Known rows, with every way that one mark hangs from another:
F[C[X] H]: [-1.08 -2.27 -1.95  1.32  1.86 -0.47 -0.48  0.90 -2.38  0.85  0.11 -0.29
 -2.12  0.20 -1.64 -1.85  1.42  0.87  2.08 -1.34  0.72  1.55  1.94 -0.10
  0.10]
C[F]: [-0.50 -1.27 -1.27  1.09  2.37  0.04 -0.80 -0.49 -1.90  0.86 -0.52 -1.90
 -2.42  0.87  0.69 -2.77  1.39 -0.01  1.83 -2.60  0.53  0.96  0.42 -0.60
  0.31]
Z[H]: [-0.24 -1.48 -1.48  1.77  2.44 -0.01 -0.37  1.14 -3.04  1.11 -0.27 -0.95
 -2.47 -0.52  1.24 -1.73  0.24  0.73  0.65 -1.83  0.53  0.61  0.92  1.93
  0.99]
N[H[X] W]: [-1.28 -1.34 -1.97  0.56  1.60  0.05 -1.11  0.92 -1.07  1.71  1.42 -0.56
 -2.04 -1.01  2.04 -1.14  1.27  0.16  2.20 -2.72 -1.32  1.18 -0.89  1.64
  1.00]
F[C[X]]: [-0.78 -1.48 -1.75  1.29  2.04  0.08 -0.73  1.22 -2.68  0.69 -0.09 -0.78
 -2.28  0.68 -1.01 -2.05  1.00  0.26  1.70 -1.74  0.94  1.28 -0.01 -0.53
  0.01]
X[H]: [-1.33 -0.43 -2.74  2.19  2.68  0.25  0.38  0.35 -2.96  0.59  0.56  0.08
 -3.11 -0.69  0.31 -2.18 -0.28  0.15  1.73 -1.95  0.65  0.03  0.14  1.38
  0.50]
F[C[X[H[N]]]]: [-2.73 -0.60 -4.06  1.33  2.34  0.34  0.03 -0.01 -2.53  0.85 -1.00  0.77
 -2.76  0.94 -2.16 -1.75  1.05  1.02  1.89 -0.91  0.72  1.06  1.37 -2.32
 -0.67]
X[C H[N]]: [-2.36  0.02 -4.56  1.60  3.23  0.61  0.80 -1.41 -2.67  0.75 -1.58 -0.08
 -2.19 -0.80 -0.57 -1.37 -0.20  0.72  1.35 -1.21  0.51  0.05  0.83  1.00
 -0.52]
C[F[H] X]: [-1.40 -2.55 -1.79  0.72  1.93 -1.04 -0.97 -1.34 -1.43  1.57 -0.58 -0.94
 -1.90 -0.41 -0.67 -2.72  1.34  0.74  2.68 -2.84  0.96  1.67  1.48 -2.81
  0.02]
Z[H[F N X[C]]]: [-1.90 -0.61 -4.56  0.78  3.12  1.17  0.06 -1.40 -0.79  1.73 -3.75 -0.53
 -0.97  0.56 -0.04  0.03  0.42  1.24  0.55 -0.42 -1.03  0.71 -0.51  0.08
 -0.94]
H[F W X[C]]: [-1.38 -0.54 -4.92  2.36  2.68  1.48 -0.50 -1.32 -0.31  0.72 -1.69 -0.63
 -0.76  0.67  0.22 -0.66  0.80 -0.16  1.14 -0.62 -1.35  0.77 -3.68  0.91
 -0.72]
F[C H[N X]]: [-2.58 -1.27 -3.27  0.73  1.91  0.74 -0.29  1.20 -1.70  0.57 -1.80 -0.17
 -1.89  2.50 -1.49 -0.67  2.95  1.60  1.87 -0.25 -0.25  1.08  0.63  1.50
 -0.64]
N[W[H[F X[C]]]]: [-0.24 -0.13 -3.59  0.98  1.88  0.97 -0.53 -1.78  0.44  1.76 -0.83  0.21
 -1.33 -0.47  1.39 -0.21  0.14 -1.28  1.61 -0.60 -2.02  0.67 -2.06 -0.66
 -0.27]
H[F X[C]]: [-1.06 -0.47 -3.48  1.22  2.99  1.11 -0.03 -0.88 -0.83  0.92 -1.80 -1.08
 -1.04  0.11  0.21 -0.72 -0.05  0.14  1.45 -1.32 -0.73  0.34 -2.95  1.41
 -0.59]
N[H[F X[C]] W]: [-1.17 -0.82 -3.38  0.63  2.51  0.36 -0.50 -1.12  0.39  2.09  0.10 -0.63
 -1.05 -1.56  1.32 -0.43  0.52  0.11  1.81 -1.90 -2.46  1.08 -0.23  1.17
  0.21]
Z[H[F] X]: [-0.54 -1.86 -2.41  2.22  3.07  0.35 -0.83 -0.32 -0.44  1.63 -0.83 -0.83
 -0.98 -0.31  0.26 -1.14 -0.32  0.34 -0.08 -1.08 -0.62  0.86  1.82 -0.53
  0.00]
C[F[H[N W]] X]: [-2.84 -2.34 -4.29  1.59  1.76 -0.37 -1.78 -2.23 -0.24  1.64 -2.32 -0.25
 -1.37  0.96 -1.11 -2.30  2.98  0.58  2.10 -1.50  0.26  2.22  1.15 -4.01
 -0.57]
X[C[F] H[N W]]: [-2.40 -0.31 -5.73  2.22  2.90  0.76  0.14 -3.51 -1.60  0.69 -1.64 -0.28
 -1.86  0.59 -1.04 -1.90  1.52  0.79  1.70 -0.98 -0.04  0.97  1.58 -2.23
 -1.21]
W[H[F] N]: [ 0.44 -0.77 -1.37  2.46  1.38  0.49 -1.25  1.44 -0.55  1.60 -0.39 -0.62
 -2.16  0.02  0.82 -1.20  0.22 -2.38  1.01 -0.69 -1.47  0.56 -1.64 -4.32
  1.04]
C[F[H[N[W]]] X]: [-2.21 -1.85 -2.86  0.12  1.87 -0.98 -1.55 -2.20  0.21  2.45 -1.61  0.04
 -1.65  0.02 -0.31 -1.93  2.29  0.65  2.81 -2.89 -0.25  2.54  2.75 -3.15
 -0.23]
N[W]: [-0.32 -0.63 -1.53  1.45  2.28  0.03 -1.03  0.80 -1.52  1.21  0.50 -0.57
 -2.37 -0.47  1.91 -1.70  0.74 -0.54  1.55 -2.83 -0.41  1.15  0.02  2.66
  0.99]
Z[H[F N[W]] X[C]]: [-1.05 -1.02 -4.20  1.54  3.54  0.54 -0.68 -2.56  0.78  2.48 -2.22 -0.30
  0.00 -0.97  0.22  0.12 -0.09  0.65  0.02 -0.91 -1.75  1.58  3.66 -0.58
 -0.81]
F[C H[X]]: [-1.26 -1.64 -2.19  1.17  1.77  0.44  0.07  1.50 -2.42  0.15  0.10 -0.52
 -2.13  1.69 -1.07 -0.94  2.02  1.46  2.23 -0.85  0.01  0.91  0.16  2.16
 -0.16]

Rows:
[-1.83  0.20 -3.72  0.65  2.27  1.22 -0.85  0.70  0.73  1.40 -2.23  0.27
 -1.62  3.03 -0.24 -0.10  2.67  0.35  1.48 -0.51 -2.19  1.69  0.04  0.22
 -0.63]	H[F[C] N[W] X]
[-2.34 -1.25 -3.13 -0.06  1.77 -0.05 -1.00 -1.55  0.11  1.74 -1.76 -0.17
 -1.71  1.52  0.31 -1.09  3.04  1.19  2.84 -2.21 -0.80  1.88  1.26 -1.05
 -0.53]	C[F[H[N[W] X]]]
[-1.95 -1.75 -3.36  1.93  1.51  0.63 -1.35  0.64 -1.44  0.89  0.72 -0.77
 -1.83 -0.09  1.26 -1.46  2.08  0.06  1.53 -1.32 -0.93  0.86 -2.65  0.64
  0.63]	N[H[W X]]
[-1.54 -0.77 -5.77  3.78  3.52  1.11  0.10 -2.95 -0.16  0.78 -0.05  0.11
 -0.58 -1.05 -1.23 -1.01 -0.75 -0.07  0.62 -0.28 -1.00  0.53  0.53 -1.04
 -1.20]	Z[X[C H[F W]]]
[-0.45 -1.13 -2.71  0.28  1.59  0.72 -0.26 -2.43 -1.66  0.69 -1.00 -1.29
 -1.72  0.51  0.45 -1.51  0.66 -0.21  2.29 -1.15  0.21  0.35 -1.95 -2.64
 -0.80]	W[H[X[C[F]]]]
[-2.01 -1.28 -4.28  2.39  2.05 -0.11 -0.68 -2.36 -1.72  0.98  0.35  0.31
 -2.46  0.02 -0.90 -2.91  0.79  0.28  2.48 -2.18  0.78  1.47 -0.24 -4.61
 -0.62]	C[F X[H[W]]]
[-1.84 -1.14 -2.74  1.14  2.17 -0.23 -1.11  0.23 -0.57  1.88 -1.15  0.19
 -1.96 -0.12  0.89 -1.15  2.07  0.33  1.59 -1.89 -0.83  1.52  2.38  2.26
  0.77]	F[H[N[W]]]
[ 0.23 -1.65 -2.18  3.60  1.67  0.26 -1.16  2.05 -2.67  0.94  0.89 -0.94
 -2.00 -0.19  0.67 -1.02  0.90 -0.09  0.75 -1.50 -0.51  1.48 -0.60 -1.97
  0.78]	Z[H[W[N]]]
[-1.36 -1.34 -4.94  3.03  3.07  0.56  0.09 -4.01 -1.43  0.36  0.69 -0.68
 -0.95 -0.54 -1.51 -1.90  0.05  0.79  1.73 -1.47  0.30  0.91  1.81 -3.03
 -1.62]	Z[X[C[F] H[W]]]
[-1.61 -0.90 -3.49  0.94  1.53  0.71 -1.39 -0.29  0.17  1.80 -2.99  0.40
 -2.07  1.81 -1.18 -1.41  1.69 -1.17  0.82  0.73 -0.90  1.13  0.45 -4.60
 -0.18]	W[H[F[C[X]] N]]
[-1.66 -1.36 -3.90  2.06  1.68  1.09 -1.06  0.94 -0.07  0.87  0.21 -0.47
 -1.60  1.86 -0.44 -1.05  2.83  0.25  1.11  0.30 -2.31  1.30 -0.33 -0.52
  0.14]	N[H[F[C] W X]]
[-0.08 -2.11 -2.87  2.92  1.96 -0.22 -0.67 -1.37 -1.54  0.71  0.50 -1.60
 -1.06 -0.25 -1.04 -1.38  1.61  0.20  2.25 -1.92 -0.59  1.85  1.44 -3.36
 -0.35]	X[C[F[H[W[N]]]]]
[-1.19 -0.02 -3.26  2.25  2.88  0.70  0.67  0.58 -1.62  0.59  0.00  0.36
 -2.91  1.37 -1.29 -1.64  0.69  0.45  1.23 -0.36 -0.76  0.54  2.31 -0.12
  0.02]	X[H[F[C]]]
[-0.99 -0.54 -2.77  1.23  1.53  1.11 -0.92  0.04 -0.16  1.35 -1.48 -0.16
 -2.10  1.02  1.14 -1.11  0.67 -1.37  1.28 -0.20 -1.01  0.09 -3.51 -1.40
  0.24]	W[H[F X]]
[-0.08 -1.09 -2.00  1.89  2.69  0.48 -0.08  1.33 -1.60  1.05 -0.81 -0.72
 -2.29  1.56 -0.36 -1.24  1.13  0.85  0.24 -0.29 -0.97  1.05  3.01  0.32
  0.43]	Z[H[F[C]]]
[-1.08 -0.43 -2.63  1.24  2.30  1.22 -0.35  1.30 -0.93  0.47 -1.14 -0.70
 -1.99  2.62 -0.63 -0.93  1.70  0.38  1.44 -0.49 -1.02  0.82 -1.45  0.61
 -0.35]	H[F[C] X]
[-2.29 -0.12 -4.57  0.79  3.09  1.39 -0.32 -1.31 -0.14  1.32 -3.77 -0.72
 -0.87  0.97 -0.13 -0.39  0.75  0.26  1.07 -0.68 -1.04  0.48 -2.55  0.63
 -0.99]	H[F N X[C]]
[-0.80 -1.04 -2.01  1.34  2.34 -0.24 -1.31  0.38  0.56  2.34  0.68 -0.47
 -2.01 -1.34  2.03 -1.60  1.07 -0.70  1.23 -2.05 -2.37  1.35  1.98  0.77
  1.61]	N[H[F] W]
[-1.74 -0.76 -3.79 -0.18  1.77  0.95 -0.54 -2.92 -0.99  1.10 -2.98 -1.05
 -1.56  1.32  0.14 -1.17  1.56 -0.07  1.97 -0.57 -0.05  0.51 -1.61 -3.30
 -1.19]	W[H[N X[C[F]]]]
[-0.99 -1.83 -2.99  2.96  1.83  0.31 -0.61  1.24 -1.98  0.12  0.54 -0.30
 -2.13  1.59 -0.96 -1.57  2.83  0.59  1.25 -0.24 -0.40  1.35  2.14  1.91
  0.42]	F[C H[W]]
[ 0.15 -0.72 -2.72  3.72  1.87  0.97 -1.22  2.30 -0.63  0.55  0.18 -0.84
 -1.74  2.23 -1.08 -0.98  2.16 -0.95  0.84 -0.32 -1.95  1.76 -0.30 -2.83
  0.22]	H[F[C] W[N]]
[-0.59 -1.30 -2.77  0.97  2.66  0.67  0.45 -0.49 -3.16  0.86 -0.71 -1.00
 -1.47 -0.80  0.58 -0.60 -0.27  1.61  1.27 -1.55  0.37  0.41 -1.26  2.28
 -0.47]	Z[H[X[C]]]
[-0.10 -0.86 -2.42  1.31  1.27  0.17 -1.36 -0.22  0.41  2.04 -0.13  0.77
 -2.17  0.51 -0.07 -1.28  1.09 -1.51  1.49 -0.35 -1.47  1.70  0.87 -3.65
  0.41]	N[W[H[F[C[X]]]]]
[-1.75 -1.32 -2.57  0.91  2.15  0.50 -0.98  0.61 -0.22  1.67 -0.47 -0.84
 -1.71 -0.23  1.07 -1.34  1.08  0.02  1.42 -1.39 -1.56  0.59 -1.52  0.25
  0.68]	N[H[F X]]
[-1.86 -1.98 -4.33  2.92  2.50  0.77 -1.54 -0.66 -1.01  1.21 -1.59 -0.46
 -0.83  0.53  0.02 -0.99  1.42  0.64 -0.26 -0.32 -0.26  1.36  1.12 -0.80
 -0.37]	Z[H[N W] X]
[-0.49 -1.89 -1.68  0.59  1.72 -0.06 -0.60 -0.63 -1.91  1.07  0.98 -2.35
 -1.20 -0.92 -0.15 -1.14  0.89  0.79  2.74 -2.76 -0.77  1.22 -0.61 -4.18
 -0.45]	W[N[H[X[C[F]]]]]
[-2.00 -1.58 -2.96  0.72  1.80 -0.45 -1.08  0.12 -0.73  1.79 -0.81  0.62
 -1.85  0.62 -1.33 -1.08  2.42  0.94  2.16 -1.44 -0.44  2.35  3.28 -0.51
 -0.11]	F[C[X] H[N[W]]]
[-1.53 -1.79 -3.63  2.35  1.47  0.84 -0.47  1.03 -1.91 -0.09  0.29 -0.08
 -1.77  2.26 -1.16 -0.90  3.03  1.09  1.83 -0.11 -0.48  1.33 -0.43  1.65
 -0.34]	F[C H[W X]]
[-1.42 -1.48 -3.48  2.71  2.19  0.35 -1.54  0.24  0.16  1.61  0.01 -0.84
 -1.71 -0.34  1.20 -2.00  1.85 -0.89  0.50 -0.77 -1.93  1.02  0.21 -0.16
  1.26]	N[H[F W]]
[-1.04 -0.88 -2.51  0.69  1.88  0.48 -0.85  1.08  0.34  1.67  0.88 -0.15
 -1.86  0.94  0.46 -0.65  2.20  0.36  1.75 -1.00 -2.60  1.60  1.37  0.24
  0.48]	N[H[F[C] X] W]
[-1.55 -1.91 -3.92  1.14  1.96  0.52 -0.79 -2.37 -1.16  0.85  0.20 -1.68
 -1.10 -0.17  0.28 -1.69  1.92  0.76  2.14 -1.64 -0.82  1.22 -0.59 -1.50
 -0.51]	N[H[W X[C[F]]]]
